Each row comes from the steps of one walk. Every step used is in the known rows, and no mark comes twice. Write the walk behind each row, first mark first.
(in the rows, 128 means zero)
Known rows:
kani-voloz-fosibi-giri-ropilen: [109 145  65 165 107 152 126  80 165 144 196 130  95 142  60  56 157 150
 117 140  91  82 181 155 150 128 106 112 154 186  79]
ropilen-boken-loluk: [131 111 167 156 115 156 128 142  70 103 127 115 122 122 105 152 134 140
 123  69 149 118 117 119  24 110 172 163 130 114 157]
kani-voloz-fosibi: [114 100 111 152  98 113 136 113 124 136 126  98  70 173  34 112 141 144
 120  96 103 102 148 124 126 113 111 112 137 174 112]
boken-loluk: [127  66 173 146 132 113 118 122  78  95 104 123  89 133 100 190 123  99
 108 118 136 109 125  96  71 120 151 158 129 123 157]
giri-ropilen-boken-loluk: [148 109 143 156 130 171  94 144 130 112 163 120 128 106  96 169 137 126
 123 100 120  91 135 136  39 109 145 160 129 126 163]
vifudus-voloz-kani: [ 99 107 146 135 133 116  98 151 121 161 111 101  91 201  61 123 152  91
 102  90 118 168 110 105 153 104 108 112 124 106 130]
kani-voloz: [120 109 137 145  92 123 137 119  90 131 115 121  90 169  33 166 119 113
 101 132 118  86  99 116 119 123 113 123 152 151 111]
rozo-ropilen: [143 108 173 133 148 142 141 149 108 127 124 119 135 162 100 174 117  90
 142 155 132 126 120  72 155 148 147 122 110  84 156]
kani-voloz-boken: [101 118 105 138  92 150 153 148  94 157 132 119  90 132  73 151 125 144
 104 119 111 119  89 137 117 134 115 155 123 173 115]
fosibi-giri-boken-voloz-ropilen-vezuv: [151 182  57 116 175 114 121 140 166 169 158 159 174 145 177 134 122 143
 128 167 115 151 120 187 170 144 152 140 173 116 130]
voloz-boken-ropilen-giri-fosibi: [120 117 158  91 147 102 165 149 143 102  92 103 124  60 200 128 142 155
 156 108 113 136 155 132 130 134 128 131  72 170 131]
kani-voloz-vifudus: [139 100 124 123  93 138 131 133  97 127 126 155  99 132  48 140 116 103
 150 139 134 124  80 139 140 128 107  98 164 153 128]
boken-ropilen-rozo-vezuv: [176 142 212  67 160  96 109 111  90  65 129 105 147 106 101  79 143 102
 151 181 131 131  75 172 100 115 157 111  97  67 122]
voloz-fosibi-giri-ropilen-rozo: [113 169 107 137 124 157 129 114 162  82 182 132 140 100 117   4 164 149
 141 182 104  88 146 156 156 126 133  99 121 173  69]
fosibi-giri-boken-voloz-ropilen: [132 193  78 116 152 150 133 115 179 188 148 157 168 124 203 127 107 142
 116 147 131 124 106 145 174 144 108 130 144 107 112]
fosibi-giri: [104 151 148 146 110 123 146  94  69 111 143 173 118 131 116  94 114 130
 110 148 147 119 111  92 145 149 172 122 144 126  82]
voloz-fosibi: [120  90 142 137 127  92 122 121 118 120 112 119  82 150  81 118 128 140
 134 104 119 129 142  83 143 120 147 111 114 152 120]
vifudus-voloz: [106  70 158 136  99 113 107 146 103 147 102 132 114 194 103 189 116 101
 112  97 129 136 102  85 142 133 111 123 123 100 148]
ropilen-rozo-vezuv: [166 132 193  85 133 108 121 123  82  66 140 123 144 113  50 114 127 101
 134 179 125 102  57 167  88 107 171 120 120  92 118]
rozo-vezuv: [164  99 178 102 140  78 106 103  84 106 146 149 105 135  41 165 106  99
 121 147 123 127  95 124  94 115 179 134 129  78 137]
boken-voloz: [154 109 124 117 122  73 132 121 110 150  92 129 139 173 127 180  96 111
 115 121 137 145 105  98 147 126 108 120 133  96 123]
fosibi-giri-ropilen-rozo: [120 181 134 127 116 165 127 121 126  81 174 157 161  92 120  57 140 116
 122 213 119  70 102 147 152 139 133 110 135 151  67]
fosibi-giri-boken-voloz-vifudus: [119 153  80 122 106 164 129 120 149 136 136 170 153 100 225  97  96 134
 153 148 161 181 103 167 167 148  89 116 168 117 130]
fosibi-giri-boken-voloz-kani: [ 96 196  87 141 140 154 123 107 157 154 135 111 123 141 163  55 137 132
  93 128 134 176 135 161 159 115  93 131 157 122  93]
giri-boken-voloz: [122 114 116 126 110 127 111 139 156 142  84 109 131 150 171 196  89 123
 107 121 133 138 109 126 138 125  73 142 137 119 150]
rozo-ropilen-giri-boken: [122 133 192 141 122 208 164 176 172 104 117 103 173 107 161 144 114 113
 151 162 109  89 107  94 147 146 113 143  97 111 175]
voloz-fosibi-giri-boken: [ 66 140 116 163 107 166 124 108 151 109 145 125  92 109 165  62 130 173
 122 118 128 126 160 128 144 141 130 136 133 171 108]
giri-boken-loluk: [ 92  70 168 155 123 168  98 140 121  88  97 104  81 109 148 205 112 109
  99 119 130 101 126 125  66 119 114 185 133 143 182]
fosibi-giri-boken-ropilen: [ 82 167 162 136 128 162 112 102 123 102 121 127 115 101 215  77 124 145
 120 153 146 139 135 126 147 157 120 133 125 121 113]
boken-fosibi-giri: [120 135 129 145 128 104 139 101  85 110 106 150 126 110 149 122 139 123
 124 124 171 149 185 101 110 135 162 125 138 132 121]

Which walk is each row?
[169 132  30 141 159  65 112 108 176 146 186 143 143 170 120  75 152 151
 139 155  96 165 198 180 170 131 147 125 163 136 109]	boken-voloz-fosibi-giri-ropilen-vezuv
[118 152 122 143 127 138 112 101 128 121 179 177 124 113 108 108 121 114
 111 182 117  94 137 107 159 148 140 123 144 137  84]	fosibi-giri-ropilen
[138 107 191  98 149  76 150 122 139  75  74 100 127  92 164 140 133 124
 151 118 123 101 166 107 132 122 121  98 101 145 129]	boken-ropilen-giri-fosibi
[175 103 107  99 120  88 125 134 117 144 103 161 143 139 140 155  96 102
 166 132 153 179  84 121 169 129 104  93 147  98 139]	boken-voloz-vifudus
[114 128 126 117 119 134 141 135 103 154 118  99  93 126 123 119 143 147
 121 121 118 146 106 144 127 140 104 145 100 151 122]	kani-voloz-boken-ropilen
[194 173 129  94 153  86 176 144 165 184 120 154 204 134 135 144 108 118
 154 139 105  93  70  90 165 125 129 101 106  96 120]	boken-voloz-ropilen-giri
[141 140 103 145 143 103 103 123 116 108 185 184 129 134  78 116 138 116
 122 201 107 121 152 151 152 144 184 135 173 146 106]	fosibi-giri-ropilen-vezuv
[127 176 121 153 110 146 148 124  75 117 127 137 159  99 152  88 152 165
 136  74 185 160 177 126  60 127 186 127 141 121 124]	ropilen-boken-fosibi-giri
[ 67 104 119 178 123 178 120  95 142  90 147 104  79 104 177  80 147 164
 114 100 129 124 189 148  75 127 135 174 135 165 142]	voloz-fosibi-giri-boken-loluk
[146 146 116 117 157  74 121 124 128 163 101 102 115 183  85 112 135  99
 108 114 123 177 115 115 155  97 103 105 136 106 106]	boken-voloz-kani
[123 192 115 152 108 179 121 123 120 131 199 168 157 101 114  75 132 155
 123 130 133 100 132 134 114 140 166 119 150 129  91]	fosibi-giri-ropilen-boken
[199 147 105 106 136 172 154 176 133 162 147 129 210 140 170 125 116 124
 205 103 164 205  95 140 141 138 126  92 134  45 178]	rozo-ropilen-boken-voloz-vifudus
[ 71 118 146 172 114 189 122 105 107  86 135 131  96  98 182 130 123 132
  94 134 143 107 145 141  71 139 136 186 148 142 142]	fosibi-giri-boken-loluk
[116 110 171 131 106 150 137 164 162  90  64 104 143  74 171 176 124 124
 139 117 138 103 158 107  87 117 108 146 108 156 179]	ropilen-giri-boken-fosibi
[163 178 144  98 140 146 113  93 124  71 216 158 168  81  75  55 143 107
 129 226 108  81  96 197 109 123 165 125 138 100  86]	fosibi-giri-ropilen-rozo-vezuv
[122  88 117 119 137 108 128 163 103 137  85 120 106  93 150 182 137 132
 133  99 150 176 164 109 102 132 143 156  91 158 161]	voloz-boken-fosibi
[ 48 104  99 171  89 180 110 119 166 142 143 111 102 162 182  79 140 165
 118  79 124 145 164 141 153 140  98 136 128 139 136]	vifudus-voloz-fosibi-giri-boken
[125  98 172 116 119  89 164 134 133  79  91 122 122  97 111 174 116 120
 133 116 116  77 150 104 123 115 134 110 122 169 124]	ropilen-giri-fosibi
[131 139 143 128  95 142 156 151 170 126  84 114 170 122 186 150  91 132
 128 129 116 104  89 116 132 124  76 141 121 121 146]	ropilen-giri-boken-voloz
[108  83 149 131 124 135  93 154 146 103  61  97 102 104 164 213 118 109
 120 112 152 140 176 115  95 118 102 151 124 152 186]	giri-boken-fosibi
[184 141 106  91 170  76 129 132 149 197 117 147 161 165 121 184 104 108
 131 133 122 127  89  97 174 124 117 104 124  90 124]	boken-voloz-ropilen
[185 137 107  79 168  67 170 133 193 161 103 123 180 118 152 191 112 122
 149 114 108  90 137 127 154 109 110  92 120 132 124]	boken-voloz-ropilen-giri-fosibi
[ 71 161 103 155 108 177 126  84 161 124 142  85  84 129 166  22 160 181
 122 113 117 125 177 174 135 137  88 129 135 168 105]	kani-voloz-fosibi-giri-boken-ropilen
[175 160 125 103 169 124 120 170 129 165 114 128 163 104 117 169 147 138
 158  72 159 137 145 109  82 108 169 113 116 115 162]	voloz-ropilen-boken-fosibi
[133 100 137 108 148 113 104 155 139 194 129 149 135 183 101 188 120  95
 127 106 113 117  89  86 171 132 123 110 112  92 146]	vifudus-voloz-ropilen
[122  97  85 135 108 132 145 153 108 152  99  97  92 114 104 176 151 137
 118  97 135 148 164 146  83 122 111 163 115 179 154]	kani-voloz-boken-fosibi
[226 172 127  49 187  83 131 126 145 148 156 128 202 133  93 129 127 100
 149 177 113 117  46 189 124 101 144 106 115  53 124]	boken-voloz-ropilen-rozo-vezuv
[ 87 105  81 142 112 142 140 142 104 168 125 134 134 126 199 127 155 148
 123  74 157 205 179 132 116 151 132 160 103 124 150]	vifudus-voloz-boken-fosibi-giri
[102  86 142 110 130 125 111 160 114 171 108 109 115 153 191 137 139 133
 134  88 127 194 108 112 154 152 103 144  71  96 160]	vifudus-voloz-boken-ropilen
[113 137  95 150 131 126 111  90 163 128 188 153 106 119 106  58 145 144
 130 152 106 108 180 116 163 136 140 111 132 160  87]	voloz-fosibi-giri-ropilen
[149  97  95 127 130  65 132 111 147 155 102 106 118 180 124 131 120 145
 136  89 125 160 151 108 151 116 107 108 120 121 125]	boken-voloz-fosibi
